What can hang from each mark
q790: q772 q785
q74: q772 q785
q785: q383 q479
q383: q772
q402: q785
q772: q74 q402 q479 q790
q479: q785

Each row was made from one small tree. The marks that hang from a mark follow it in brackets, in the order of their numbers. Every link used is in the known rows. Write each row's tree.
Known rows
q402[q785[q479]]: [ 23.2  -8.4   0.8   4.2  -4.4   6.7  -0.4  -4.7  15.1   1.7  -2.1  -1.4
  19.3  -8.0 -28.0  11.1 -28.9 -11.6  11.4   9.7  -1.1   5.2   4.7   8.2
  13.7   1.2  -3.5  12.0  -2.0 -22.2]
q772[q74 q402]: [ -0.9  17.1  10.5  -2.1  -2.1 -12.0  -9.1  -2.0   2.2  -0.4   3.1 -16.5
  -4.1 -12.3 -15.5  16.7   1.1  -6.7  -6.5 -32.4  32.1   7.6   1.8  20.3
   3.8 -16.2   9.0   1.4 -14.2  -0.3]
q383[q772]: [  4.1  -7.2  -1.2   4.9   0.7  -3.2  -1.3  -1.3  12.9   4.8   4.1 -15.2
  -3.6 -10.3  11.1   0.7  -1.4 -10.6  -4.0  -7.0   4.5   5.0  -9.1  -0.4
  15.2  -9.1  -4.0  -3.7   2.5  -8.8]
q790[q772 q785[q479]]: [ 13.6  13.7 -14.2  -4.4 -22.9  19.6 -17.9   0.6 -10.0  -1.9   4.5 -21.5
   9.1   5.4  -3.2  -9.4 -20.9  15.1   1.4  24.6  10.0  60.5   2.3  -4.4
  14.9  31.2  12.6   3.3 -21.0  -6.2]
q785[q383[q772[q402]] q479]: [ 27.7 -31.6  15.8  18.0 -13.3  19.0 -14.0 -25.7  11.7  32.5  -1.3 -21.6
  -6.9 -20.5 -24.5  38.4 -35.8 -45.8  15.4  -6.2 -11.4  33.5  13.8  -9.7
   8.5  -6.5  19.1 -19.5  14.1 -34.8]
q74[q772[q402 q479] q785]: [  5.3  -9.6  29.8   5.3 -15.0  -5.1  -8.3 -19.9   7.7  23.5  21.9 -34.9
  -6.7 -17.7 -55.9  51.6 -18.3   7.2 -10.9  -0.9  27.6  32.0   6.8  -9.1
  16.6  10.9  45.8  10.4   8.6 -49.0]
q74[q785]: [  1.6   1.5  11.2  -6.0 -13.0   8.4   2.3 -14.1  12.1   6.8   9.7  10.3
  -4.9 -14.5  -4.7  10.5 -10.1   7.3  -1.0   5.3   8.1  11.4  -8.3  -3.7
   5.8  12.0  11.5   0.1   3.4  -5.5]
q790[q785]: [ 13.1   9.2 -14.1 -16.4  -1.9   1.2  -9.3  -0.7   8.6  -7.1   8.3 -15.0
   2.4  11.8  10.4   2.1  -1.9  10.4  -2.1   9.6   3.2  35.2  -0.1  -1.5
  10.9   7.9   8.7   6.0  -1.1   9.1]
q402[q785[q383[q772] q479]]: [ 37.1 -32.7  10.6  17.0  -6.8  12.9  -2.4 -20.5  33.1  19.1  -1.7 -14.8
  20.0 -17.9 -32.3  10.3 -41.5 -37.5  15.4   2.2 -19.8  11.0  -6.6  -4.7
  29.9  -6.8   3.2  -1.5  14.8 -24.4]
q479[q785]: [ 10.1 -21.5  -2.4  -0.3 -15.2  -2.8  11.8  -7.3  10.8  -7.1  -1.5  -4.4
  12.9 -11.6  16.3  -5.1   4.2   3.4  -2.6   8.5   8.9   9.5  -4.8   0.8
   5.3   1.9   0.9  -7.7  -0.6  13.7]
q785[q383 q479]: [ 11.4 -24.2   7.1  13.4  -8.8  23.5  -5.1 -11.4   0.7  19.0 -11.0   8.7
   3.4  -7.8 -28.7   7.9 -35.8 -21.6  18.3   3.4 -15.2  13.5  13.2 -10.3
  -4.0   8.8  14.2  -9.5  10.4 -15.9]
q402[q785[q383 q479]]: [ 32.6 -23.2   8.5  13.5  -9.4  16.4   1.2 -16.2  20.1  13.9  -8.5   3.1
  18.8 -10.7 -38.2   7.9 -40.9 -25.2  19.4  11.0 -24.0  10.2   5.8  -2.2
  19.7   1.5  12.0   6.3  11.4 -17.2]
q74[q772[q479 q790] q785]: [-14.1 -17.7  31.2  -8.9  -7.8 -12.6   1.1 -17.8   7.8  25.1  15.2 -30.5
  -5.1 -22.8 -51.2  32.8 -29.2  12.5 -21.7 -12.2  32.2   8.6  10.4 -19.6
  25.9  -2.3  57.4  -8.8   6.4 -36.4]
q790[q772[q74 q402 q479] q785[q383]]: [ 14.5  18.4  10.9  -6.4 -25.2  -2.2 -27.7 -12.7   4.3   4.5  -1.0 -59.4
  -2.6  -8.9 -39.7   1.6 -18.9  -4.1  -7.5 -10.9  26.7  69.8   5.7  -2.8
  26.5  14.8  33.1  17.0  -8.3   0.6]
q479[q785[q383[q772]]]: [ 21.3 -42.6   4.0  14.9 -20.2   1.9  15.8 -17.0  29.9  11.7  -1.0 -20.7
   9.8 -24.1  12.6  -8.8 -10.9 -23.1  -1.0   0.4  -6.3  12.2 -16.6  -8.6
  23.5  -6.4   6.7 -12.9  14.7   5.6]
q790[q772[q74]]: [-15.3  28.1  -2.2   7.1 -11.4 -10.1  -0.3   9.5  -5.5 -11.6   0.2 -11.9
   9.9  -6.7  -8.3 -36.6   2.1  20.2 -14.0 -18.4  32.7   2.1 -14.8  12.5
  16.4   6.0 -12.1   7.1 -28.9  12.9]
q383[q772[q74[q785] q402 q479 q790]]: [ -0.1   7.6  40.6 -21.9 -12.1 -16.2 -21.0 -33.1  22.8  28.0  10.0 -54.7
 -17.8 -48.8 -32.8  51.7 -29.7 -21.1 -23.7 -47.6  58.2  28.5   8.6   1.1
  33.9 -26.0  40.5 -14.6   0.3 -29.0]
q479[q785[q383[q772[q74 q402 q790]]]]: [ 17.2 -26.2  23.7  -4.7 -21.6 -15.0   8.1 -34.7  24.2  18.3   0.1 -52.2
  -1.6 -39.2  -1.9  17.1 -24.1 -36.4 -15.2 -47.2  29.3  17.3  -5.5   5.0
  32.3 -41.3  36.5 -40.8   6.5   7.4]
q74[q772[q402] q785]: [  5.2  -5.0  22.4   6.6 -15.7  -2.9   5.4 -17.3  11.0  18.0  26.0 -13.0
  -9.9  -6.6 -29.5  32.1  -8.3   6.9  -8.9  -1.2  17.4  23.8  -4.1  -1.0
  14.9   0.4  37.7  -3.5   2.3 -32.2]
q74[q772]: [-11.0  -9.4   1.1  12.2   4.8 -14.5  13.6   6.2  -1.2   0.9  11.2 -10.1
   3.6   9.6 -27.5  -5.4  -1.6  15.3  -9.4  -0.6   8.2  -8.7  -9.5  -2.8
   8.5  -1.4  17.1  -2.8  -5.2 -15.6]
q479[q785[q383[q772[q74 q402]]]]: [ 26.3 -24.3  16.6  10.5 -21.2  -9.5   6.5 -23.2  30.6  13.2   1.0 -37.0
   2.9 -33.5  -6.2   9.2  -8.6 -30.8  -7.6 -32.8  22.3  24.2 -16.5   9.9
  29.2 -22.9  17.5 -16.2   1.2   5.6]

Write each row's tree
[ 45.3 -12.5  13.3  10.7  -9.9   4.8 -12.4 -19.8  26.1  17.1   8.5 -35.0
  14.2 -21.6 -21.2  36.4 -29.1 -37.0   9.3  -1.4  -0.3  29.8   4.2  12.7
  26.6 -13.7   5.8   6.2  -2.7 -42.1] : q383[q772[q402[q785[q479]]]]
[ 11.8 -34.4  27.1  -3.1 -14.1  20.6  -7.4 -40.4  25.2  42.3   1.0  -6.7
  -8.9 -38.5 -20.2  27.7 -57.8 -34.4   3.5 -14.6   1.4  23.8   8.1 -25.5
  23.5  -8.8  43.7 -39.6  14.1 -28.1] : q74[q785[q383[q772[q790]] q479]]
[  8.2  -9.2  29.3  11.0  -7.2 -10.6 -19.8 -15.3  18.8  19.1  -4.0 -51.3
 -10.3 -28.3 -42.2  31.2 -18.1 -38.6  -7.2 -41.4  27.6  17.7   3.3   1.9
  23.1 -18.1  23.0   3.9   7.1 -19.0] : q785[q383[q772[q74 q402 q479]]]
[  9.6   2.1  29.7   0.4 -18.7   7.5  -2.9 -28.2  23.9  20.2   5.0  -1.9
 -16.4 -27.3 -25.5  24.0 -20.4 -16.6  -1.8 -24.5  19.2  26.2  -2.5   3.1
  14.3  -4.9  29.3  -6.7   1.2   0.1] : q772[q74[q785[q383]] q402]
[-16.3  20.3   8.7   4.7 -10.0 -13.4 -14.3  10.0  -6.7  -5.0  -4.7 -33.2
   8.7 -14.7 -35.0 -19.7  -3.7  16.6 -16.9 -12.4  47.9  13.8  -2.4   6.6
  19.2  12.9  -1.1  26.9 -21.4  -5.0] : q790[q772[q74 q479]]
[ -1.0 -16.4   7.7  18.4  -0.4   3.5  -6.2  -5.6  20.5  14.2  -7.7 -10.2
   3.7 -26.2 -37.0   3.3 -29.2 -25.1   2.0 -29.2  14.1   3.5  -2.3   0.2
  15.1  -7.7   1.7 -15.1  -5.5 -13.4] : q785[q383[q772[q74]] q479]
[ 13.6 -34.3   9.0  18.9  -4.7  19.8  -6.9 -11.1  15.4  23.9  -5.9  -7.8
   1.7 -20.0 -21.6  10.7 -32.3 -34.0   9.9  -4.7 -15.0  12.2   7.6 -15.0
  11.4  -0.8   8.8 -15.7   9.2 -22.3] : q785[q383[q772] q479]
[ 34.5 -20.9  37.4 -15.8 -15.4  -0.2 -11.8 -39.3  16.8  31.0  -2.9 -48.7
   3.2 -17.6 -43.6  35.5 -43.3 -45.9   7.5  -8.9 -10.8  26.9  25.2  -8.5
  29.8 -25.9  49.8   0.1  31.3 -20.0] : q772[q402[q785[q383]] q479 q790]
[  7.2 -27.9  46.7  -5.7 -21.4   0.9  -2.3 -40.0   9.8  46.5  15.2 -44.5
 -16.4 -21.6 -65.8  50.2 -46.1 -19.3 -11.6 -14.2  15.6  31.3  19.8 -25.6
  25.1 -10.8  84.4 -19.5  28.5 -42.1] : q74[q772[q402 q479 q790] q785[q383]]
[ 21.8 -13.9  -5.3  -1.6  -9.9  23.5 -15.9 -10.1  11.3  11.5  -4.6  -5.7
   2.1  -1.0 -19.2  10.5 -34.4 -11.5  12.8  12.7 -10.2  47.7  16.1 -11.8
   3.6  17.5  27.6  -8.7   9.9  -4.8] : q790[q785[q383 q479]]
[ 21.2  13.9  20.0 -14.6   0.5 -24.8  -1.7 -26.0  33.4  11.2   6.4 -50.3
   2.7 -24.5 -19.5  24.3 -19.3 -25.5 -18.2 -44.1  28.7   6.6  -6.6  23.6
  44.4 -51.2  16.3  -8.2  -6.3  -7.5] : q383[q772[q74 q402[q785] q790]]
[  9.4 -16.9  27.6 -11.4 -15.1 -27.9 -10.0 -26.3  19.2  13.6   0.7 -72.8
  -1.5 -44.8 -18.4  36.5 -15.5 -27.1 -25.1 -43.8  58.3  25.6   5.1   8.9
  32.0 -34.1  32.0 -16.4  -2.6  -9.1] : q383[q772[q74 q402 q479[q785] q790]]
[ 20.6  -2.8  16.3  -6.2 -10.1  -7.1 -30.7 -14.0  25.1  13.3   3.8 -65.2
  -7.6 -19.3 -34.1  36.4 -19.9 -28.1 -10.4 -32.0  27.5  57.2   9.2   3.0
  31.1  -8.5  28.3   8.9  10.6 -10.1] : q790[q785[q383[q772[q74 q402 q479]]]]
[ 15.1   0.0   0.2  -7.3 -24.6  11.8 -20.5  -7.8  -0.1   8.4  -2.2 -40.7
   5.6  -0.6 -23.3 -13.3 -20.6   2.7   1.8  23.9  -1.2  59.7   4.8 -21.6
  24.2  28.6  25.1  19.3   8.2   2.6] : q790[q772[q479] q785[q383]]
[  8.0 -24.4   7.2  -7.8  -7.6   9.4  -2.2 -15.7   6.2  24.9   3.9 -29.9
   1.3   6.2 -44.1  15.2 -48.7  -6.4  -2.0  -2.2   2.9  31.9  13.4 -20.3
  19.9  -2.6  62.0 -31.1  10.2 -19.1] : q74[q772[q790[q785[q383 q479]]]]
[ 18.8 -32.7  29.1  17.8 -24.3  15.5   0.8 -30.2  14.1  38.8  15.8  -6.6
  -5.3 -20.9 -60.7  39.3 -44.1 -15.7   9.2  -0.1   0.9  40.2   6.3 -12.4
   8.6   8.2  54.4 -16.8   8.9 -51.0] : q74[q772[q402] q785[q383 q479]]
[ 10.9 -13.4  13.6 -26.0  -8.2   4.7 -20.0 -20.2   9.1  20.9  -4.1 -45.9
  -6.6  -6.5 -24.1  21.8 -38.0 -17.2  -4.2  -1.8  -0.5  40.7  25.0 -21.4
  17.8  -2.9  50.2  -9.2  22.2   2.4] : q772[q479 q790[q785[q383]]]
[  0.7  -6.5  45.8 -20.0 -20.0  -3.3 -18.6 -40.1  19.5  32.1   0.4 -34.3
 -19.6 -43.6 -51.3  45.5 -44.8 -26.3 -10.0 -41.2  35.5  27.2  18.3  -7.3
  24.0 -16.9  60.4 -14.0  14.6 -15.6] : q772[q74[q785[q383]] q402 q479 q790]
[ 25.3   7.4  26.9   9.1 -29.8  -9.2  -9.5 -16.4  14.9  11.6  -3.0 -47.8
  14.4 -21.4 -57.8  -3.8 -25.1 -20.4  -3.2 -13.8  16.5  30.8  -4.2  10.0
  39.6  -0.1  18.5  31.9  -1.4 -11.0] : q790[q772[q74 q402[q785[q383]] q479]]
[ 12.2 -12.4  23.4  13.2 -16.9   9.8  -3.0 -22.1   6.2  26.3  19.7  -8.1
  -3.1 -17.1 -48.8  48.3 -32.4  -1.3   1.2   1.3  20.3  33.8   4.3  -3.1
  10.0  11.0  42.1 -14.4  -1.4 -54.4] : q74[q772[q402] q785[q479]]
[ -1.6 -13.6  18.0  -9.1  -0.6 -11.6 -14.7 -15.9   7.7  16.8   1.2 -52.0
  -3.9 -22.2 -16.0  23.5 -21.1 -20.9 -15.1 -20.5  17.3   7.9  10.8 -14.1
  22.2 -20.0  23.3  -9.5  12.1 -20.7] : q383[q772[q479 q790]]
[ 35.7  -1.2  -0.1   0.5 -36.2  28.8 -24.4 -22.6  -6.5  20.6   3.2 -32.3
  -0.1  -3.4 -15.2  12.7 -35.1 -12.3  14.5  20.9 -12.3  83.7  12.7 -12.1
  16.0  22.7  36.5  -3.9  -0.2 -14.9] : q790[q772[q402] q785[q383 q479]]
[ 17.5 -13.7  19.6   1.7  -4.4  -7.0 -21.4 -13.8  10.4  17.3   7.1 -53.1
 -13.3 -21.1 -20.1  46.8  -8.2 -29.3  -2.9 -10.0  13.2  30.9  10.1  -4.0
  13.5  -9.1  15.4   8.8   7.9 -35.0] : q383[q772[q402 q479]]
[ 24.9 -41.4  31.5 -10.1 -27.4   0.2  -4.7 -38.8   6.5  31.2  -5.5 -50.9
  -2.2 -30.9 -21.4  35.3 -33.0 -39.0  -1.3  -8.7   6.4  33.9  20.8 -12.4
  15.0 -17.9  60.4 -25.4  25.6  -8.7] : q772[q402 q479[q785[q383]] q790]
[  4.9 -28.9  13.9  -2.8 -15.3 -13.9  14.7 -24.6  30.6   9.5  -5.5 -32.8
   4.9 -34.6  -4.4 -12.0 -19.2 -21.3 -18.4 -40.8  26.5  -0.5 -13.3  -0.9
  33.9 -36.4  26.8 -36.2   3.5  22.2] : q479[q785[q383[q772[q74 q790]]]]
[ 37.2  -4.1  12.9   3.4 -12.8   4.9  -9.4 -17.5  13.1  12.5   2.3 -16.2
  13.7 -10.9 -28.9  39.8 -31.5 -28.2  15.8   7.6  -6.0  29.1  13.6  11.2
  12.6  -5.8  12.7   6.7   1.4 -34.8] : q772[q402[q785[q479]]]
[ 22.8 -31.0  37.4  -3.0 -24.5  22.1 -14.3 -52.2  23.8  49.4   7.9 -22.0
 -18.2 -42.2 -23.0  58.0 -60.0 -48.1   5.4 -19.5   1.2  43.9  19.3 -21.3
  23.5 -17.0  56.7 -43.1  16.1 -38.9] : q74[q785[q383[q772[q402 q790]] q479]]
[ 33.0 -13.5  30.2 -14.8  -6.9 -15.0 -10.9 -29.8  24.4  24.8   9.3 -70.3
   0.3 -25.6 -26.7  44.8 -30.3 -38.7  -9.7 -17.1   9.7  25.3  14.2  -0.7
  38.8 -34.4  27.7   2.8  15.0 -36.4] : q383[q772[q402[q785] q479 q790]]
[  8.9 -26.4   7.1  16.5 -13.2  -7.9  14.5 -12.7  34.5   1.5  -2.0 -18.1
  10.4 -29.8  -2.1 -14.6  -8.2 -17.4 -11.3 -26.6  25.2   0.5 -23.2   6.6
  28.6 -14.7   3.7 -13.6  -2.8  17.9] : q479[q785[q383[q772[q74]]]]
[  2.8 -23.8  14.9   6.0 -17.7  -9.6   1.4  -5.2  19.2   0.6 -13.3 -21.8
  12.2 -31.9 -39.2  -3.3 -16.1  -6.9  -4.9 -17.9  32.4   7.5   0.8   2.8
  16.9  -0.8  20.4   4.0   5.8  10.8] : q772[q74 q479[q785[q383]]]
[ 19.8 -18.9  23.1 -15.1 -13.3  -7.2 -16.4 -27.2   8.3  30.5  12.4 -71.0
 -10.4   2.9 -50.9  42.3 -34.4 -14.7  -9.4 -11.8  10.6  49.0  23.8 -20.3
  23.4 -11.8  78.2 -15.9  26.6 -25.0] : q74[q772[q402 q479 q790[q785[q383]]]]
[ 20.3 -16.0   4.9 -19.5 -11.6  19.4 -16.3 -26.6   6.5  20.1  -3.2 -16.6
  -2.1  -0.6 -18.0  20.2 -50.3 -17.6   8.1   0.5  -4.8  42.8  25.3 -17.0
  13.5  -1.1  47.4 -32.4  13.1  -1.9] : q772[q790[q785[q383 q479]]]
[  7.9 -16.0   4.3   6.5 -31.9  -3.3   2.0  -4.4  -4.1  -3.4  -3.1 -36.6
  17.6 -22.1  -5.9 -14.5  -4.7  10.0  -8.9  21.4  23.2  27.6  -5.9  -4.2
  16.8  24.8  13.8  13.7  -8.3  -4.5] : q790[q772[q479[q785]]]
[ -8.2  -8.5  29.2 -10.6 -14.5  11.7  -6.5 -32.3  20.2  27.5  -5.9   8.1
  -7.0 -33.7 -42.7  18.8 -56.5 -13.2  -4.0 -34.2  27.8  10.3  12.2  -8.3
  16.7  -8.5  41.9 -32.4  -3.4  -5.9] : q772[q74[q785[q383 q479]] q790]
[ 27.0 -28.1  26.3  -5.9  -8.0  -5.6  -5.2 -31.3  33.7  26.5  -2.9 -52.4
   9.3 -25.2 -34.7  14.4 -43.2 -39.5  -3.0 -13.0  -7.3   8.3   7.9 -14.3
  44.7 -23.1  31.2  -1.7  26.3 -20.7] : q402[q785[q383[q772[q479 q790]]]]
[ 15.1 -24.1  16.9   6.9 -13.0  16.1   2.9 -26.8  31.6  23.0   9.0  -3.2
  -7.7 -24.4  -3.7   9.6 -21.8 -18.0  -0.1  -2.1  -6.4  16.8 -13.6 -18.8
  24.5   3.2  15.9 -10.0  17.6 -10.6] : q74[q785[q383[q772]]]
[ 40.7 -18.8   6.2   1.4 -16.6  20.5 -22.1 -26.7  17.4  23.5   5.1 -41.4
  -6.4 -11.0 -14.8  39.1 -35.7 -37.5   9.8   0.2  -6.3  68.6  12.9  -9.7
  19.4   0.7  30.6 -13.8  12.6 -24.7] : q790[q785[q383[q772[q402]] q479]]
[ 17.2 -15.0  20.9   0.1   0.0  -5.7  -2.4 -24.4  37.5  20.0  -8.2 -26.6
  16.8 -32.3 -43.7   6.2 -52.0 -34.8  -4.1 -37.0  14.2  -1.7   0.4   1.4
  43.6 -32.8  20.0 -19.6  -0.6 -13.4] : q402[q785[q383[q772[q74 q790]] q479]]
[ 20.8 -28.7  23.1  11.6 -13.8   1.8 -20.7 -24.3  13.2  29.1  -1.1 -50.4
  -8.6 -23.1 -31.6  39.2 -22.6 -41.4   4.0  -9.8  -4.6  33.6   9.9 -15.2
  18.0  -8.2  27.6   4.7  25.3 -29.6] : q785[q383[q772[q402 q479]]]
[ -8.6   1.6  21.1  -8.4  -5.6  -1.0  -7.5 -24.0  26.1  20.0   4.5 -13.5
  -4.0 -44.1 -24.8  27.0 -42.8 -12.6 -19.8 -38.7  46.1   7.7   1.0   2.7
  27.0 -17.4  22.2 -31.4 -17.0 -22.1] : q383[q772[q74[q785[q479]] q790]]
[ 17.8  -7.1   4.0 -26.7  -7.5   9.5  -5.4 -21.6  11.2  11.5  -0.5 -26.2
  -8.0   3.5   2.5   1.3 -28.6 -11.9  -2.7  -4.7  -8.7  30.4  13.5 -17.3
  16.9 -10.0  45.5 -27.1  19.2  16.7] : q772[q790[q785[q383]]]
[ -6.6  34.1  -3.8 -15.2 -14.9 -12.0 -21.8   8.6  -1.1 -12.2   0.5 -45.0
   6.2  -6.5 -23.2 -18.4  -6.7  22.9 -19.2  -5.6  45.9  45.9   0.1   5.1
  28.0  22.4   8.7  28.5 -20.5   6.4] : q790[q772[q74 q479] q785]
[ 16.3   2.5  14.0 -22.4 -12.9   6.1 -24.2 -24.9   8.6  18.0  -3.6 -36.5
  -9.9 -13.7 -37.5  33.9 -49.4 -26.1   0.3 -33.6  21.4  50.7  27.6   2.4
  17.2 -18.7  53.4 -32.1  -2.7   1.8] : q772[q74 q402 q790[q785[q383 q479]]]
[ 10.6 -24.2  37.0  -4.4 -20.6   0.8   6.5 -39.6  11.2  40.8  18.7 -23.4
 -17.1 -12.6 -39.5  32.8 -36.7 -15.0 -10.3 -17.4   4.6  24.1   5.3 -19.7
  23.2 -17.5  75.2 -35.6  21.1 -26.4] : q74[q772[q402 q790] q785[q383]]
[ 11.3 -35.5   9.5   6.5 -13.1  -9.7  -2.3  -5.7  22.3   3.1   2.2 -42.9
  11.4 -34.0  -2.9  14.1  -4.9 -10.0 -12.0   1.9  21.1  17.6  -7.5   0.2
  25.5   0.4   6.0   5.3   6.0 -13.4] : q383[q772[q479[q785]]]
